Each row comes from the steps of one walk. Every step used is in the known rows, and no mark comes twice. Write the walk behind each row, first mark first.
In the rows, zero is written as 128.
Known rows:
soso/zatidi: [118 133 149 128 144 158 115 136 121 150 139 151 134 137  83 103 122 113
 112 111  95 120 130 151 161 163 125  98 123 103  99 130 112 152 135 136
 121]
voku/soso/zatidi: [131 140 162 114 136 154 112 139 123 147 143 151 125 131  91  99 131 118
 126 104  65 116 121 158 178 169 121  95 127 102 125 136 128 152 146 140
 119]
pozo/soso/voku: [115 133 144 114 136 152 115 143 124 141 108 144 134 123  73 107 121 120
  64 103  90 161 121 156 111 158  96 121 128  98 155 167 121 152 122 136
 127]
zemi/pozo/soso/voku: [116 140 146 129 125 160 125 136 118 150 116 133 136 116  77 106 118 113
  73  93  89 167  98 151 112 162  96 111 120 124 137 154 139 149 118 136
 132]
bipekis/zatidi: [124 141 153 118 130 159 123 129 130 133 126 152 144 123  97  99 114 115
  78 108 123 138 114 148 140 154  91 116 125 131 105 139 114 163 129 151
 127]
zemi/fifud: [129 139 143 142 109 172 120 129 144 138 126 176 142 143 108 102 128 117
  32 116 106 134 128 157 134 142 144 111 105 120 103 163 143 133 128 144
 131]
bipekis/lotu/kubad: [108 159 127 118  92 157 125 140 144 162 128 166 140 135  30 110 120 140
  43 102  95 121 116 148 143 152 133 128 123 124 106 138 120 100 128 137
 127]
fifud/sonup/lotu: [110 145 119 142 119 159 118 123 120 134 120 144 128 142 147 105 144 120
  40 127 145 119 120 146  96 144 135 121 119 123 121 125 150 138 106 143
 107]
pozo/soso/zatidi/bipekis/lotu/kubad: [104 138 141  82 132 143 109 132 120 143 127 154 132 134  33 123 132 137
  51 102  65 118 132 156 121 172 154 113 141  99 127 105 117 106 146 122
 138]
voku/soso/zatidi/bipekis/lotu/kubad: [123 146 157  83 111 139 115 137 139 154 141 155 124 132  39 122 137 145
  95 100  50  97 114 155 165 171 164 107 137  99 116 109 124 105 154 127
 148]
feve/zatidi/fifud/sonup/lotu: [109 153 127 174 124 150 115 128 120 119 108 145 124 140 190 103 148 135
   4 133 135 117 116 134  81 155  98 116 115 142 154 148 175 121  91 163
 106]
voku/soso/zatidi/fifud/sonup: [127 143 149 143 127 148 120 135 115 152 129 149 113 131 170 103 146 133
 111 124  65 106 117 166 182 169  93  85 140 104 132 129 131 156 140 142
 111]
feve/zatidi/soso: [122 143 141 130 106 163 111 146 127 111 118 152 135 130  79  90 130 126
  64 108 108 154 119 148 117 157 138 120  99 163 132 171 134 127 121 158
 128]
danot/zatidi/fifud: [121 142 153 145 134 152 123 138 131 129 126 151 149 132 135 105 114 120
  55 107  97 115 121 149 169 169  83  93 125 116 152 145 110 153 116 149
 139]
zatidi/feve: [110 146 153 116 144 169 127 142 135 148 122 170 144 147  81 113 114 125
  76 101 125  99 149 153 134 166 113 104 111 107 110 146 139 146 104 153
 139]
zemi/pozo/soso/zatidi: [113 139 149 126 141 165 117 130 100 145 134 140 133 123  81  98 124 104
  90  96  83 145 117 156 134 171 112  94 123 130 118 119 131 152 133 135
 118]
pozo/zemi/fifud: [121 142 137 128 115 184 108 125 144 114 126 166 130 149 106 112 127 124
   4 111 118 123 144 154 141 138 127 120 101 126 118 150 142 151 116 144
 116]
sonup/lotu/bipekis/zatidi/danot: [129 134 140 107 135 156 106 125 125 109 116 156 140 136 116 113 133 110
 131 105 145 109 104 149 102 148 143 130 143 125  46 144  84 159  86 142
 132]
sonup/pozo: [108 148 140 129 129 158 135 135 135 141 128 156 136 134  95 109 112 115
 105 111 107 149 114 144 129 170 141 118  80 117 135 141  89 137 115 150
 114]
sonup/pozo/soso/zatidi/bipekis/lotu: [ 93 127 146  96 143 147 124 128 114 141 124 148 130 136  93 128 118 115
  83 108  70 150 123 152 111 184 154 112 110  86 170  94  73 109 140 130
 117]
voku/soso: [127 152 158 122 122 158 124 142 135 135 133 158 134 130  91  97 127 125
  79 100  80 132 118 160 146 158 120 111 114 115 145 153 132 144 132 150
 132]
sonup/fifud: [119 145 134 158 123 163 116 124 141 147 129 150 141 144  94 112 112 118
  54 105 148 113 118 161 132 162 129 116 123 124 129 142 133 161 113 148
 140]
lotu/bipekis/zatidi: [125 145 147 107 132 155 128 132 136 127 123 163 135 126  92  98 118 107
 121 104 106 131 102 158 118 151 112 125 139 130  69 145  84 178 114 149
 158]
fifud/sonup/lotu/bipekis: [111 146 117 126 117 156 124 125 126 129 117 153 119 144 143 106 148 113
  81 123 127 110 108 153  73 138 161 131 132 121  88 131 118 155  90 141
 133]
soso/zatidi/bipekis: [115 125 161 107 153 153 118 130 125 137 139 148 134 141  76 116 127 123
 106 112  93 116 127 155 133 167 158  94 125  90 105 115 112 151 131 133
 150]
danot/zatidi/fifud/sonup/lotu: [118 143 131 156 125 146 116 125 118 123 117 136 135 139 203 112 139 119
  32 126 128  97 119 140 137 158  92 101 134 125 153 126 146 145 103 145
 117]
pozo/zemi: [105 146 139 112 134 177 114 133 134 120 128 147 132 141  75 114 116 128
  49 102 125 122 140 154 131 149 107 122 109 118 137 135 122 163 106 148
 115]
pozo/soso: [107 142 141 121 141 162 118 137 117 123 118 155 140 130  80  98 121 117
  37 102 102 153 137 161 101 159 109 117 116 116 153 148 120 150 125 145
 122]
fifud/zatidi/bipekis/lotu/kubad: [104 158 144  84 105 145 127 139 134 166 126 150 131 137  35 122 125 152
  28 100 107 118 116 132 109 154 150 111 129 107 129 125 127 106 140 135
 162]
zatidi/bipekis: [110 135 156 115 139 158 128 133 136 124 129 153 144 138  74 113 122 131
  57 109 110 132 121 157 100 155 156 110 111 101 129 134 115 147 117 144
 163]
feve/zatidi: [115 148 148 133 129 158 120 140 133 121 124 154 137 135  75  96 121 123
  56 109 111 143 122 140 115 152 119 119 100 143 143 169 148 133 118 163
 137]
voku/soso/zatidi/danot: [135 129 163 105 138 157 102 141 118 139 136 153 134 136  79 109 136 122
 176 101  81 110 127 165 192 163 140  92 129 101  96 149 100 149 140 133
 114]
zatidi/bipekis/lotu/kubad: [106 150 137  97 104 151 129 134 148 147 128 163 142 138  28 123 125 149
  38 103  97 121 115 149 114 156 169 127 120 111 115 123 121 100 127 135
 161]
lotu/bipekis: [114 146 140 118 128 161 132 138 137 134 128 166 133 138  74 100 123 114
 110 104  95 128 111 159 102 151 148 124 123 112  89 154  87 161 103 145
 161]
bipekis/zatidi/feve: [121 144 159 105 146 163 125 134 133 144 118 165 145 133  94 111 109 119
  89 102 138 106 139 150 146 165  78 106 126 123  93 136 131 162 112 157
 141]

Which walk is each row?
[112 137 135 153 134 152 121 130 111 154 125 151 122 137 158 107 138 128
 103 131  98 111 126 158 165 163  95  89 137 106 112 124 116 156 126 138
 109]	soso/zatidi/fifud/sonup
[109 159 134 116 101 146 117 124 142 173 128 142 130 145  47 134 119 150
  10  98 142  96 111 140 117 162 154 113 138 114 136 120 140 120 132 137
 170]	sonup/fifud/zatidi/bipekis/lotu/kubad
[116 150 153  99 133 186 109 134 132 145 117 167 122 156 113 122 121 131
   4 101 140  93 167 136 143 147  96  96 106 112 127 150 167 155 108 154
 128]	pozo/zemi/fifud/zatidi/feve
[109 150 143 135 129 170 127 132 112 134 125 145 141 123  83  98 120 111
  44  91  98 165 112 159 101 161 106 109 110 142 136 137 135 145 119 145
 123]	zemi/pozo/soso
[128 131 151 106 134 163 113 130 123 124 122 156 153 130  86 110 119 119
 134 106 139 132 117 158 156 147 108 113 125 129  74 152  90 159 121 145
 121]	bipekis/zatidi/danot
[106 141 130 149 136 145 132 128 112 156 125 147 115 136 171 115 130 124
 136 136  94 123 116 149 164 179 109  92 103 107 128 115  83 145 122 142
  90]	soso/zatidi/fifud/sonup/pozo
[109 152 159 107 146 164 127 146 120 170 120 159 132 144  88 112 112 128
  66  97 137 103 147 134 130 163  95  89 118 105 128 146 145 150 116 155
 141]	fifud/zatidi/feve
[120 145 135 143 123 153 130 123 121 137 114 152 132 124 172 103 129 130
  63 129 125 127 112 158 141 153  60 106 136 136 115 133 121 165 122 153
 119]	bipekis/zatidi/fifud/sonup
[121 147 151 147 136 153 126 132 131 133 121 159 143 119 142 102 116 128
  52 112 119 130 108 152 141 168  56 105 133 126 118 141 109 156 114 155
 129]	bipekis/zatidi/fifud
[104 138 151 113 116 158 125 135 138 123 122 156 142 143  72 115 122 135
  24 108 100 143 118 145  83 152 148 129 112 125 161 141 140  98 125 154
 155]	feve/zatidi/bipekis/lotu
[123 150 148 136 135 151 131 133 134 126 118 167 135 123 136 101 120 120
  91 108  98 121  95 156 121 166  80 115 146 123  86 146  83 171 101 153
 156]	lotu/bipekis/zatidi/fifud
[121 141 138 140 129 162 104 128 120 158 122 139 138 150  90 121 116 126
  93  98 176 108 122 152 143 155 134 100 125 117 115 157 111 163 115 145
 132]	sonup/fifud/zatidi/danot
[116 147 141 115 106 162 116 148 114 149 121 144 130 129  91  96 127 128
  64 102 122 147 121 142 125 157 129 100 115 134 137 153 116 146 134 145
 125]	fifud/zatidi/soso
[120 145 112 120 105 177 107 112 137 104 113 160 107 157 166 116 155 116
  24 128 128  96 127 155  83 126 163 135 120 130  87 132 148 161  89 139
 120]	pozo/zemi/fifud/sonup/lotu/bipekis
[120 151 140 152 136 148 118 128 132 120 116 160 134 125 174 104 131 119
  55 112 123 107  91 142  85 166  91 121 150 121  94 133 104 157  81 151
 141]	sonup/lotu/bipekis/zatidi/fifud
[105 146 126 122 119 155 141 127 125 141 120 150 123 137 128 111 125 118
 115 127 116 145 116 152 134 156 139 115  85 129 130 131  92 141 121 148
 106]	fifud/sonup/pozo
[111 151 135 159 122 152 124 134 122 123 111 153 125 135 153  99 137 138
  49 128 112 133 119 150 114 150  88 111 112 147 150 161 147 137 110 165
 123]	feve/zatidi/fifud/sonup
[108 148 129 157 120 159 132 131 124 142 116 156 129 135 159 104 134 136
  57 126 114 124 120 162 129 153  93 105 123 119 129 138 118 149 114 149
 123]	zatidi/fifud/sonup
[128 142 172 103 151 157 115 144 127 157 134 164 127 141  86 110 125 123
 137  97  75  84 143 158 185 182 110  85 128  96 116 133 141 152 129 146
 130]	voku/soso/zatidi/feve
[104 143 142 130 112 158 120 122 134 170 126 138 134 149 101 131 113 133
   9  99 151 115 111 146  95 160 141 110 141 104 170 116 129 132 128 140
 161]	sonup/fifud/zatidi/bipekis/lotu
[115 140 150 105 134 163 113 143 112 150 121 150 140 141  76 111 123 128
 108 101 141 132 129 146 138 146 125  97 117 112 108 166  98 148 123 143
 124]	fifud/zatidi/danot
[116 161 113 121 106 146 116 126 129 138 122 146 123 138  97 109 150 138
  44 126 135 101 121 139 112 144 153 123 117 133  94 128 159 126 105 139
 113]	fifud/sonup/lotu/kubad
[100 145 125 113 130 151 133 127 108 127 109 146 121 132 125 108 128 114
  84 122 105 165 128 162 105 162 120 121  87 128 165 129  94 142 127 146
  95]	fifud/sonup/pozo/soso
[130 133 147  93 135 159 119 131 127 118 119 164 142 132  81 110 123 113
 172 101 119 124 106 166 134 146 133 125 137 128  42 156  59 172 108 144
 148]	lotu/bipekis/zatidi/danot
[110 139 144  93 117 147 118 134 136 159 138 155 132 139  27 125 129 142
  83 108  76 103 122 148 146 165 170 111 136  99  92 107 114 106 140 123
 149]	soso/zatidi/bipekis/lotu/kubad
[109 136 141 115 138 145 126 141 126 141 106 140 127 122  88 115 113 115
 101 108  88 171 112 145 116 175 112 124  97 100 173 156  93 139 118 138
 109]	sonup/pozo/soso/voku
[102 151 126 154 123 150 142 129 123 145 115 154 124 135 172 114 127 132
  91 131 111 140 112 153 134 169 109 107  93 123 148 133  89 136 108 152
 103]	zatidi/fifud/sonup/pozo
[114 128 154  95 118 154 126 131 137 132 129 147 153 141  85 123 113 119
  50 101  93 121 119 151 141 154 140 115 129 105 159 120 104 124 138 135
 165]	danot/zatidi/bipekis/lotu
[113 133 145 113 154 156 108 136 106 134 126 148 131 131  81  99 124 109
  86 106  83 137 141 159 136 168 108 101 131 104 132 131 112 152 140 134
 109]	pozo/soso/zatidi
[115 152 140 147 124 160 116 128 128 167 126 136 130 142  99 111 112 122
  43 101 156 113 118 142 127 161 115 100 126 121 150 142 139 168 121 150
 143]	sonup/fifud/zatidi
[110 155 122 157 122 147 120 130 124 110 106 154 114 141 184 102 152 128
  42 129 119 110 103 141  63 152 122 127 127 140 123 153 148 135  76 161
 135]	feve/zatidi/fifud/sonup/lotu/bipekis
[124 137 142 113 102 152 113 153 120 165 111 134 123 122  82 103 127 130
  92 102 108 151 107 136 135 156 115 101 126 114 134 171 119 150 131 135
 131]	fifud/zatidi/soso/voku
[101 147 139 117 144 154 128 135 118 123 116 153 134 128  94 106 113 112
  76 106  99 168 126 151 108 175 122 118  84 116 171 137  87 133 120 149
 104]	sonup/pozo/soso
